What can hang from each mark:
fizad: kelete kugif
kugif: potap
givim: fizad potap
ratun: fizad
potap: givim kugif kurodev papot sufu
kurodev: fizad potap
papot: fizad potap

Each row was made from one small tree. The marks that hang from a mark follow it in brackets, in alphabetical order. Every link used is in the known rows. Write each row's tree.
Known rows:
potap{givim kurodev{fizad{kelete kugif}} papot sufu}: [-14   0   9  -9   9   4   3 -20  -2 -12  -2 -14  16  10   6   5  10  -6
 -24   0   9  -7   4 -14 -13  23  26  -3 -23  -2   1  21  -4  12   6  -8
  -9  -2  -6   9  -1   4 -10 -16  14  -2   2  10  15  25 -23  18  -9  -2
  -4  -6   3 -20   3  -1  -7  -1 -14  -1  26  13  -3  10  15  11  14 -26
 -43]
fizad{kelete kugif{potap{givim papot sufu}}}: [ -9   3  15 -16   8   1 -13 -19   6   3   6  -4   8   0   2   4  19   2
 -17   1   1  -1  12 -12 -18  24  36   0  -5  -4   3  18  -1   9  -3  -5
   1  -2  -3  10   5   3  -6 -18   9   2  17  19  11  22 -27  14 -16  -2
 -10  -9   1  -7   6  -2 -16   2  -3 -11  17   8  -3  20  20  13   4 -11
 -32]
kurodev{fizad{kugif} potap{givim sufu}}: [ -6  -1   1 -11   3  10  -3 -11   0 -22  -4 -22   5   3  -8   3  14  -4
 -12  12   3  -2  -2 -18 -10  16   8  -8 -16  -3  -1  11   2   3  10  -2
  -2   0  -6  -4   1   1  -7  -8  10   5  -8  10   7   9   0  -4   2   3
  -7  -9  10  -9   2   2 -16  16  -7  -4  13   4   5   6  19   4   4   4
 -18]
fizad{kelete kugif}: [-11  -1   3  -3   6  -3   1  -6   1  10   3  -5  -3   0   5   6   5  -7
 -11   0   1   6   4   2  -8  21   3  -6  -5  -1  -2  10  -4   8   5   1
  -6  -7   4  -1   7   9  -5 -10   2  -4  13  -7   0   6 -10  15  -4  -7
  -1   0  -8 -10  -5  -5   4  -1   3  -2   8   8 -10   9   2   6  -6 -11
 -15]
ratun{fizad}: [ -4   1   2  -1  -3   0  -3   1  -1  -3  -8 -12   3   1  -3   1  -2  -3
  -5  -5   2   0  -5  -2   0  -2  -6   2   2  -3   9 -12  -6  -5  -3  -3
   0  -3  -1  -1   0  -1  -2  -3   2   2  -7   0  -5  -1  -2  -5  -5  10
   4  -1   3   3   6 -11   1  -1  -9   0  -1   4   2  -3   2   3  -1  -4
   2]
kugif{potap{givim}}: [  6  -4  13  -9  -3   5  -8  -6   7   6  -2   1   4   6  -7  -1  18  -2
   4   2   9  -9  -1  -8  -7  -2  17   5   7   0  -5   1   0  -1  -2  -5
   6   9  -4   5   1   2  -1  -3   3   1   4  12  -1  15  -4  -6  -9   1
  -6 -12   4   7   8   2 -11   6   4  -6   4   3   5   8   8   3   1  -5
  -5]
papot{fizad{kelete} potap}: [-13   3  17  -2   0   1  -2 -18   9  -2  -2  -4   9   0  -2   3  -2  -6
   1   0  11   4   6   3 -12  18   2  -7 -11  -6  -2  -4 -15  10  -2   5
  -6   6  -8   2   8  -6 -10  -8   2   4  20   4   3  -5  -7   7  -3   4
  -6  -9  -7  -7  -9   4   6  10   6  -6  -3   6  -6  15   0   1  -8 -12
  -5]
fizad{kelete kugif{potap}}: [-10  -3  12 -11   0   2  -7  -5   9  12   6  -3   0  -2  -2   7  14  -5
 -13   1   7   5   4  -4  -8  18   9  -5   2  -3  -8   9  -5  -1   4  -3
  -1  -3   5   4   9   6  -4  -9   4   0  12  -1  -2   7 -12  10  -9  -6
  -4 -12  -7  -3  -1 -10  -1   4   5 -12   9  11  -6  15   7   7  -7  -6
 -13]
fizad{kelete kugif{potap{givim kurodev papot}}}: [ -9  -3  27 -13   2   5  -4 -16   8  13   5  -1  11   7   6   0  24  -8
  -9  -1   9  -9   2 -13 -12  16  32   2 -10   3  -5  18  -6   8  -4  -7
  -3   5  -3  14  -1   5  -4 -20  10  -7  17   5   5  31 -22  10 -23  -1
  -9 -12  -5  -5   6   3 -12  -3   5 -12  19  17  -6  16   7  14   5 -23
 -30]
kurodev{fizad{kelete kugif}}: [-13   1   7  -4   6  -2  10  -6   1   1   2 -11  -3   3   0  11   4  -4
 -21   0   9   3  -4  -5  -6  26   0  -6 -11  -6 -12   8  -6   7  17   0
  -8  -5   2  -6  13   4  -7  -5   6   1  -1  -6   4   5 -11  10   2  -4
   3  -6  -4 -14  -6 -10   6   5  -5  -1   8  10  -4   5   8   6  -7 -10
 -14]
kurodev{fizad{kelete}}: [ -8   2   6  -2   2   1   9  -6   0  -6  -7  -6  -2   7  -5   7   0  -3
 -10  -3  12  -1  -8  -3  -4  12   1  -9  -7  -7  -6   3  -3   8  17  -2
   0  -2  -4  -6   9   2  -8   3   3   0  -4   1   3   2  -8   7   3  -1
   1 -10   0 -12  -8  -4   9   3  -6  -1   3   6  -2   0   7   4  -5 -11
  -9]
kurodev{fizad potap{kugif sufu}}: [ -8  -9   1 -10  -4   9  -1 -10  -9 -29   1 -14  16 -10  -9   6   4   4
  -6   0   9   0  -5 -12  -9  18   1  -8 -10  -6   0   8   8  -6  10  -4
  -1  -1  -5  -4  -3   0  -5  -2  13   2 -13  10   2  -4   8  -1   2   5
   2 -11  18  -6  -5  -7  -6  15 -17  -8  12  -4   2  -5  12   3   0  20
 -10]
kurodev{fizad{kelete kugif} potap{sufu}}: [-16   4   2 -12   6   9   3 -11  -1 -21  -3 -17   4   0  -9   9   9  -4
 -21   6   4   5  -2 -11 -12  24   1 -15 -16  -6  -6  14   1   6  18  -1
  -1  -8  -4  -7  11   3 -11  -8   8   5   0   7   8   2  -9   4   4   1
  -3 -13   1 -19  -9  -6  -2  14  -7  -8  12  11  -5   8  16   7  -2   6
 -23]
givim{fizad{kelete kugif} potap{kurodev papot sufu}}: [-17   2   6 -10  -3   5  -4  -9   0 -13  -3 -31  13  -2  13   2  12   1
 -34   0   9   4  14  -8 -19  13  14  -4 -12   0   9  13   2  16   5   5
  -9  -3   3  25   5   1 -17 -15  11  -2  10  14  13   7 -16  24 -16   5
   1  -4  -6 -12  10 -11  11 -11 -17  -5  25   7 -12   3  10   6  12  -9
 -42]
givim{potap}: [-3  1  2 -2 -9  4  0  3  1 -5 -4 -9  2 -6  1  0  7  3 -4  2  5  2  0 -3
 -6 -8  0 -2  7 -1  5  0  2  4  3  3  2  2  0 10 -1  0 -3  0 -3  0  0  7
  0 -4  4  6 -2  6  1 -3 -1  6  3  0  8 -4  1 -2  2  0 -1 -5 -2 -3  0 10
 -4]
givim{fizad{kelete}}: [ -3   4   4  -3   0   1   4  -5   0   1  -5 -15  -2   8   3   1   0  -2
 -11  -6  12   3   4   3  -7   9  -2  -4  -2  -3   7  -2   1  13   7   5
  -1   1   4  -1  15   7 -12  -1   7  -1   5   2   1   2  -6   2  -1   1
   0  -4  -6 -10  -1  -8  15  -1  -9   0   4   4  -5   2   5   4  -1 -13
 -11]
fizad{kelete kugif{potap{givim kurodev papot sufu}}}: [-11   0  17 -17   7   6  -9 -20   5   1   1  -5  18   6   4   3  22  -5
 -17   1   4  -7  10 -13 -17  18  36  -2 -12   0   0  20  -3   5  -5 -10
  -3  -2  -4  16  -3   5  -8 -19  14  -2  17  21  12  30 -25  17 -21  -1
 -12 -11   2  -9   6   1 -14  -1  -2 -14  26  12  -6  18  11  13  10 -20
 -40]
givim{fizad potap{kugif kurodev papot sufu}}: [ -9  -8   7 -10 -10   6  -8  -7  -6 -23   0 -25  25 -11  12  -2   6   9
 -19  -6  14  -1  11  -8 -15   6  16   2  -5   3  12   4   9   4  -3   2
  -6   2   0  25 -10  -4 -11 -11  15  -4  -5  19   9   1  -2  19 -18  12
   5  -3   8   1  17 -11   8 -16 -24  -5  25  -4  -3 -11   5   1  16   2
 -30]
papot{fizad}: [-6  0  8  3 -7  1  3 -6  7 -5  2 -5  2 -1  1  6 -8  0  0  4 -3  3  6  1
 -3  4  4  4 -6 -1 -1 -6 -5  0  2  8 -3  6 -4 -1  0 -2 -4 -3 -1  3  2 -5
 -4 -3  0  2 -5  1 -2  1 -2 -1  2 -1 -5  7 -2 -2  0 -2 -1  6  1 -8  0 -4
  0]
givim{fizad{kugif} potap{kurodev papot sufu}}: [-10   0   5  -8  -6   3  -8  -4   1 -16   1 -30  13  -7  11  -2  10   4
 -31   2   5   3  15 -10 -13   0  13   0  -9   6   7   7   2   8  -1   5
 -11   2   2  23  -3  -5 -11 -12  11   1  -1  14  15   4  -6  18 -14   9
   5  -3  -1  -1  16 -12   5 -11 -17  -4  24   2  -4  -3  11   1  16   0
 -31]

Which tree is each row?
[  1  -5   8 -15   0   6  -8 -17  -9 -18   2 -20  19  -8   6  -5   8   9
   0   0   7  -5   7 -11 -17  20  23   2 -11   1  16   9  12   9  -1   4
  -1   7  -5   4  -6   0  -8 -16  19  -1  -4  15   9   9  -2  -7 -12  10
  -3  -2  15  -2  13  -2 -11   8 -20  -5  18  -5   4  -6  16   5  13   9
 -21]	kurodev{potap{givim{fizad} kugif papot sufu}}
[-14  -1   8 -14   4   3  -2  -9   8  -7   1 -13   4   2 -10  13  14  -3
 -29   0  11   5   5 -12 -11  21  12 -10  -4  -8 -10   8  -3  -3  13  -5
  -1  -6   1   1  16   3  -6  -5  10   8   1   8   7   6 -14  17  -6  -4
  -1 -18   1 -12  -3 -15  -4  13 -11 -10  16   7  -1  14  19  11  -4  -7
 -21]	kurodev{fizad{kelete kugif{potap{sufu}}}}
[ -2  -9  -2  -8   2   3  -5 -14  -8  -7   3  -9  15  -3   2   0   9   0
   0  -2   6  -3   6  -3 -12  21  21   4  -4  -1  11  11   4   1  -9  -5
  -1   0  -3   6 -10   5  -2  -8  17   1   4   9   0  14   3   9  -7  -1
  -4  -1  15  -4   3  -2 -12  -3 -12   1  11  -2   2  -3   5   1   8  -4
 -22]	potap{givim kugif sufu}
[  0   4   5  -5   3   3   4 -11  -1   6  -9 -18   0  15   4   0   5  -3
  -5  -2  18  -6   0   2 -12  13  10   2  -5   0  10   3   1  19   7   3
  -2   6   0  -1  13  10 -11  -2  10  -3   9   4   0  13  -9   1  -6  -1
  -4   0  -3 -13   5   2   6  -3  -5   3   6  10  -1   1   9   2   3 -23
 -21]	potap{givim{fizad{kelete}}}
[ -6   6   8 -14   9   6  -7 -18  -4 -11  -2 -24   7   0   6  -2  13   2
 -16   6   6  -1   9 -10 -20  27  19  -5 -18  -2  13  17   7  21   6   7
  -2   1  -6   7  10   3 -13 -18  13  -1   9  17  13  13 -20  -2 -10   6
  -6  -4   0 -15  10   1  -4  11  -9  -5  18   6  -2  10  21  10   7  -2
 -32]	kurodev{potap{givim{fizad{kelete kugif}} papot sufu}}
[ -5  -9   9  -9  -1   7   8 -17  -7   4  -8 -21  14  13   8  -2  10 -10
  -4  -9  25 -10  -1   2 -16  24  19   3 -11   2   6   7  -2  12   0  -5
  -8   9   3   9  -2  13 -11  -8  19 -10   7  -2  -3  22   0   9 -15  -1
  -4  -5   3 -12   3  -4   4 -14 -11   0  15  12  -7  -4   0   1   8 -28
 -33]	potap{givim{fizad{kelete}} kugif kurodev}
[ -2  -5  16  -3   3   3   5 -11   0  -9  -7  -4  13  11   2  -2   8  -1
  -4   1  12 -18 -10 -13  -1   1  17   4 -18   2  -5   6  -1   8   6  -5
  -4   6  -9   8 -11  -6  -4  -8   8  -5 -12   9   9  19  -8  -1  -7   3
  -1  -4   7  -2   9   7  -8   0  -5   2  13   6   6  -2   6   4  12 -15
 -17]	potap{givim kurodev{fizad} papot}
[-16   0   9  -6  -3   3 -11 -13   4 -21  10 -11   6 -18   1   4  -3   5
  -7  10 -14   8  13 -12 -10  17  13  -3 -20   0   2   9   3   5   1  10
  -6   0  -7   1  -5  -8  -5 -17   3   7   4   8   8  -4 -11   0  -8   8
  -1   0   2  -7   3  -1 -15  21  -4 -10  13  -3  -3  13  14   0   4  15
 -13]	kurodev{potap{papot{fizad{kugif}} sufu}}
[-16  -3  18 -13   0   7  -7 -28  -3 -20   4 -11  19  -8   4   7   3   3
   5   0   1  -2   9 -12 -24  33  31  -1 -21  -5  14  19   4  12  -2   4
   0   4 -13   3  -9   0  -9 -21  12  -2  11  21   3   8 -15   3 -15   6
 -12  -2   8 -14   1   7 -17  13  -7  -9  15   2  -9   9  11   5   5   1
 -27]	kurodev{potap{givim kugif papot{fizad{kelete}} sufu}}
[ -6 -10   4 -13   0  10  -2 -17  -7 -27  -2 -14  18  -3  -8   1  13   2
   2   2  12  -8  -6 -14 -12  23  14  -5 -11  -6   5  13   7   0   6  -4
   1   4 -10  -2  -7   0  -6  -6  15   2 -14  13   4   7   6  -2  -2   7
  -3 -13  20  -7   0   3 -15  13 -13  -4  13  -2   7  -4  13   3   6  11
 -19]	kurodev{fizad potap{givim kugif sufu}}
[-12   4   9 -14   3   3 -12 -15   6   1  -5 -23   8   5  -6   7  20 -10
 -22  -1   9   0   5  -9 -20  22  20   0   2  -7  10   0  -8  -2  -3 -10
   2  -5   0   7   7  10  -8 -15  12   6  13  15  -1  18 -18   9 -18   6
  -9 -15   3  -5   7 -15 -10   5 -10 -10  13  17  -4  16  18  10   1 -19
 -26]	ratun{fizad{kelete kugif{potap{givim sufu}}}}
[ -2 -11  11 -11  -5   9   1 -13  -5 -15  -2 -11  11  -1  -7   2  14  -3
   8   4  17  -9 -13 -14  -9  24   8  -3 -11  -3  -4   8   4   3  12  -2
   1  10  -8  -7  -5   1  -6  -6  13  -6 -15   3   0   8   9  -8  -2   6
   0 -10  14   1   0   2 -10  13  -6  -3   9   2   7  -7  10   4   0   8
  -6]	kurodev{fizad potap{givim kugif}}
[ -6  -1  11  -4  -7  -4  -6   0   3  -3   5 -23  -1 -10  10   1   5   7
 -18   3   5   8  10  -7 -10  11   6   4  -1   3   3   3   4  11   8  13
 -10   6   1  12   4  -7  -8 -11   6   0  -4   2  11  -2  -7  13 -13   8
  10   3  -5   3  17 -12  13  -2 -11  -1  13   0   1  -5  12   4   6   5
  -8]	givim{fizad{kugif} potap{papot}}
[-10  -4  15 -15   6   6   0 -23  -6 -25  -3  -9  19  -6   1   5  12   5
  -2  -2  13  -7  -2 -16 -18  31  25  -8 -21  -9   6  23   8  11   8  -4
   1   1 -13  -1  -3  -3 -10 -13  15  -4  -4  23   9  13 -12   7 -10   6
  -6  -8  13 -14   0   3 -10  13 -12  -7  20   4   0   0  17  13   4   3
 -27]	kurodev{fizad{kelete} potap{givim kugif papot sufu}}
[-15   4   4  -4   2  -4   1  -5   0   7  -3 -19  -2   3   3   8   2 -11
 -17  -4   5   7  -2   0  -8  20  -1  -3  -4  -4   8  -3  -9   0   4  -2
  -4  -9   2  -1   8   5  -7 -13   6   0   7  -5  -5   6 -12   9  -8   6
   1  -2  -6  -9  -1 -18   7   0  -7  -5   7  13  -8   4   3   8  -6 -14
 -12]	ratun{fizad{kelete kugif}}
[-12  -3  18 -16   2   6 -11 -11   6  -5   3 -17  12   1   6   2  15   1
 -32  -4   8   2  14  -8 -13  12  23  -3  -9   2   2  10   1   5   2  -5
  -4  -2   4  18   9   4 -14 -11  16   1  10  11  14  13 -21  14 -19   2
  -1 -13  -4 -11  10 -16  -1  -4 -16 -13  25   6  -7  16  15  11   9 -18
 -32]	givim{fizad{kelete kugif{potap{kurodev papot sufu}}}}
[-10   3   6 -12   9  11  -7 -23   3  -3 -10 -28  21  12   2  -4  20 -14
 -24   0  22  -3  10  -3 -20  24  16  -2 -16   1   5   5 -11  15  -4  -3
 -13   6   2  17   9   7 -17 -13  19   3  22   8  14  18 -10   9  -7   3
  -9 -17  -1 -15   3  -4   3  -5  -7  -4  20  16  -7  15  11   4  12 -27
 -45]	papot{potap{givim{fizad{kelete kugif}} kurodev sufu}}
[-13  -4  14 -11  -2   2  -8  -4   9  11   0 -13  -1  -1  -5   9  13 -10
 -17  -5   8   5   2  -4 -11  17   4  -3   5  -6   2  -4 -11  -6   3  -8
   1  -6   2   1  12   5  -7 -10   5   1   8  -2  -5   6 -14   8 -16   7
   0 -12  -3  -1   3 -21  -1   3  -5 -11   6  14  -5  12   8   9  -9 -10
  -9]	ratun{fizad{kelete kugif{potap}}}
[ -8  -1   8 -17   5  11  -7 -16   5   3  -1 -13  15  11  -1   2  25 -13
 -22   1   9  -5   6  -8 -17  16  29  -2  -6  -1   0  16  -6   1  -5 -13
  -1  -2   0  14   3  11  -6 -13  12  -1  18  12   3  24 -14  15 -14  -4
 -13 -16   0 -11   0   1 -14  -3  -3 -11  19  16  -7  22   9   8   7 -23
 -40]	fizad{kelete kugif{potap{givim kurodev sufu}}}
[-18  -1  11 -11  -3   2 -10 -16  14  -4   8 -12   7  -4  -4  13   7  -5
 -23   2  -2  12  17  -5 -16  22  20  -4  -5  -5  -1   2  -6   1  -1   0
  -3  -2   1   1  10   5  -6 -12   3   8  17   9   0   5 -16  18 -11  -5
  -7 -12  -5  -9   0 -13 -12  11  -6 -14  10   7  -5  23  14   0  -4 -11
 -22]	papot{fizad{kelete kugif{potap{sufu}}}}
[-13   1  17 -14   5   1 -13 -15   5   2   2 -18  12   0  -2   5  20  -3
 -17  -2   5  -1   8 -13 -19  21  30   2  -5  -6  12   9  -6   3  -4  -9
   2  -5  -3  11   6   4  -8 -22  11   3  12  21   5  20 -31  11 -21  10
  -5  -9   5  -5  13 -14 -12   6 -12 -12  20  12   0  14  21  17   2 -15
 -26]	ratun{fizad{kelete kugif{potap{givim papot sufu}}}}
[-24  -5  15  -8 -11   4  -1 -19   0 -22   2 -16  27 -10  12   6   0   1
 -15  -4   4   2  12  -7 -23  18  23  -1 -17  -2   9  13   1   7  -6   1
  -7   0  -8  22 -11   1 -13 -19  10  -5  12  22   4   5 -10  35 -23   6
  -3  -3   2 -11   1  -4   0 -10 -14  -8  23   3 -15   4  -1  -1  10  -7
 -36]	givim{potap{kugif kurodev papot{fizad{kelete}} sufu}}
[-16  -2  22 -13   0  -3 -10  -7   7   8   6  -9   1  -5   1   7  11  -1
 -15  -5   3   6   5 -10 -10  17  12  -1   0  -5   0   1  -8  -3   2  -4
   3  -4   1   7   7  -2  -5 -15   7  -1   7   3   2   9 -26   6 -19  12
   2  -8  -6   0   8 -20  -2   6  -6 -13  11  12  -4  11  13  16  -6  -6
  -7]	ratun{fizad{kelete kugif{potap{papot}}}}
[ -4   0   1  -7   4   8  -9 -10  -1 -12  -9  -4  24   2  -5  -5  10  -5
  -9  -1   8  -3   4  -3  -6  -2   3  -5 -11  -1   1  -1  -9  -2 -14  -8
  -4   0  -3  14  -4  -4  -6  -1  10   5  11  15  13   0   3   5   1   5
  -4 -15   6  -2  -1   3   0  -2  -3  -7   8   3  -1  10  -2   0  10  -2
 -21]	papot{potap{kurodev sufu}}
[-19  -5  15 -14  -2  10  -5 -22  12  -3   0 -17  15   9   0   6  17 -15
 -20   5   7  -1  10  -7 -21  20  31   1 -13   0   0   8 -10   1  -5  -5
  -7   3  -3  13  -2  11  -8 -14  11   3  19   8  -1  24 -15  17 -18  -4
 -14 -15   0 -11   1  -2 -19   2  -4 -13  21  15  -9  27  10   0   7 -27
 -41]	papot{fizad{kelete kugif{potap{givim kurodev sufu}}}}
[ -5  -5  -1 -12  -2   7  -8 -10  -8 -18   1  -7  16 -13  -1   0   5   2
   1   0   0   3   4  -7  -8  17   7  -6  -6  -2   5  10   7  -7  -2  -3
   4  -5  -4   1  -9   1  -2  -7  10   0  -1   9   0  -5   7  -1  -5   4
  -4  -4  13  -3  -4  -3  -9   6  -9  -9  11  -5  -3  -1   6   4   3  20
 -10]	kurodev{potap{kugif sufu}}
[-11   2  14 -15   4  -2 -14 -11   5  -4   7 -15   5  -4   3   5  12   7
 -26  -4   5   8  19  -8 -13  23  22  -4  -2  -2   3   9   3   8   3   3
  -1  -1   2   9  14   1 -11 -12  11   5  11  13  13   8 -24  14 -17   2
  -1  -8  -4  -6  11 -20  -1   5 -14 -11  19   3  -2  14  20  10   3  -9
 -24]	givim{fizad{kelete kugif{potap{papot sufu}}}}
[  1   3  -4  -4   4   2  -5  -7  -2  -8  -8 -24   7  10  -1   0   4   2
  -9   1   8  -4  10  -1  -9   4  15   3  -4   0  15  -2   6  10   0   2
  -1   6  -1   5   4   6  -8   0  13   6  -2  14   7   8  -3  -1  -6   3
  -5  -2   8  -6  11  -3  -2  -1 -15   2   8  -2   6  -2  15   0  13 -12
 -19]	potap{givim{fizad} sufu}
[  3   1   4  -5   5   1 -11 -11  -2  -9  -1 -17   7   2   5  -4   4  10
  -8  -1   5  -6  10  -6 -10   4  19   6  -7   3  18   5   8  15  -2   5
  -1   5  -4   8   1  -3  -9  -8  12   4  -2  19  14   9 -14  -2  -8   7
  -2   2   8  -3  17  -1  -3   0 -17   0  14  -4   9  -1  18   3  16 -11
 -21]	potap{givim{fizad} papot sufu}
[-12  -8   6 -10  -9   4  -7  -7  -6 -20   0  -9  27 -15  10   1   9   6
 -11  -5   3  -2   9 -10 -14   6  18   2  -6   2   5  11   6  -1  -8  -4
  -3  -1  -5  24 -15  -3  -5 -13   9  -3   1  18   9   3  -2  25 -18   7
  -1   1  11   2   8  -3  -1 -15 -14  -6  24  -1  -6  -6   1   2  15   6
 -28]	givim{potap{kugif kurodev papot sufu}}
[-15   3  -1 -10  -4   9   0  -7  -1 -13  -7 -35  10   2   9   1  11  -7
 -37   1  11   5   9  -4 -19  11   7  -5  -7   1   8   5   0  10   4   2
  -8  -5   7  18   9   9 -15 -10  12  -1  11  11   4   4  -6  26 -10   4
   0  -8  -5 -13   3 -11  13 -11 -15  -4  20  10 -11   6   8   2  10 -14
 -41]	givim{fizad{kelete kugif} potap{kurodev sufu}}
[ -5   0  11 -16   5   5  -8 -23 -10 -17  -2 -19  15  -6   8  -2   9   5
  -3  -4  14  -3   6 -10 -20  29  25  -3 -14  -5  17  17  11  16   5   3
   2   4  -6   7   1   4 -13 -17  21  -4   7  20   8  12 -11   1 -13   7
  -8  -3   9 -15   8  -2  -4   7 -16  -6  19   2  -2   0  14  10   8   1
 -30]	kurodev{potap{givim{fizad{kelete}} kugif papot sufu}}
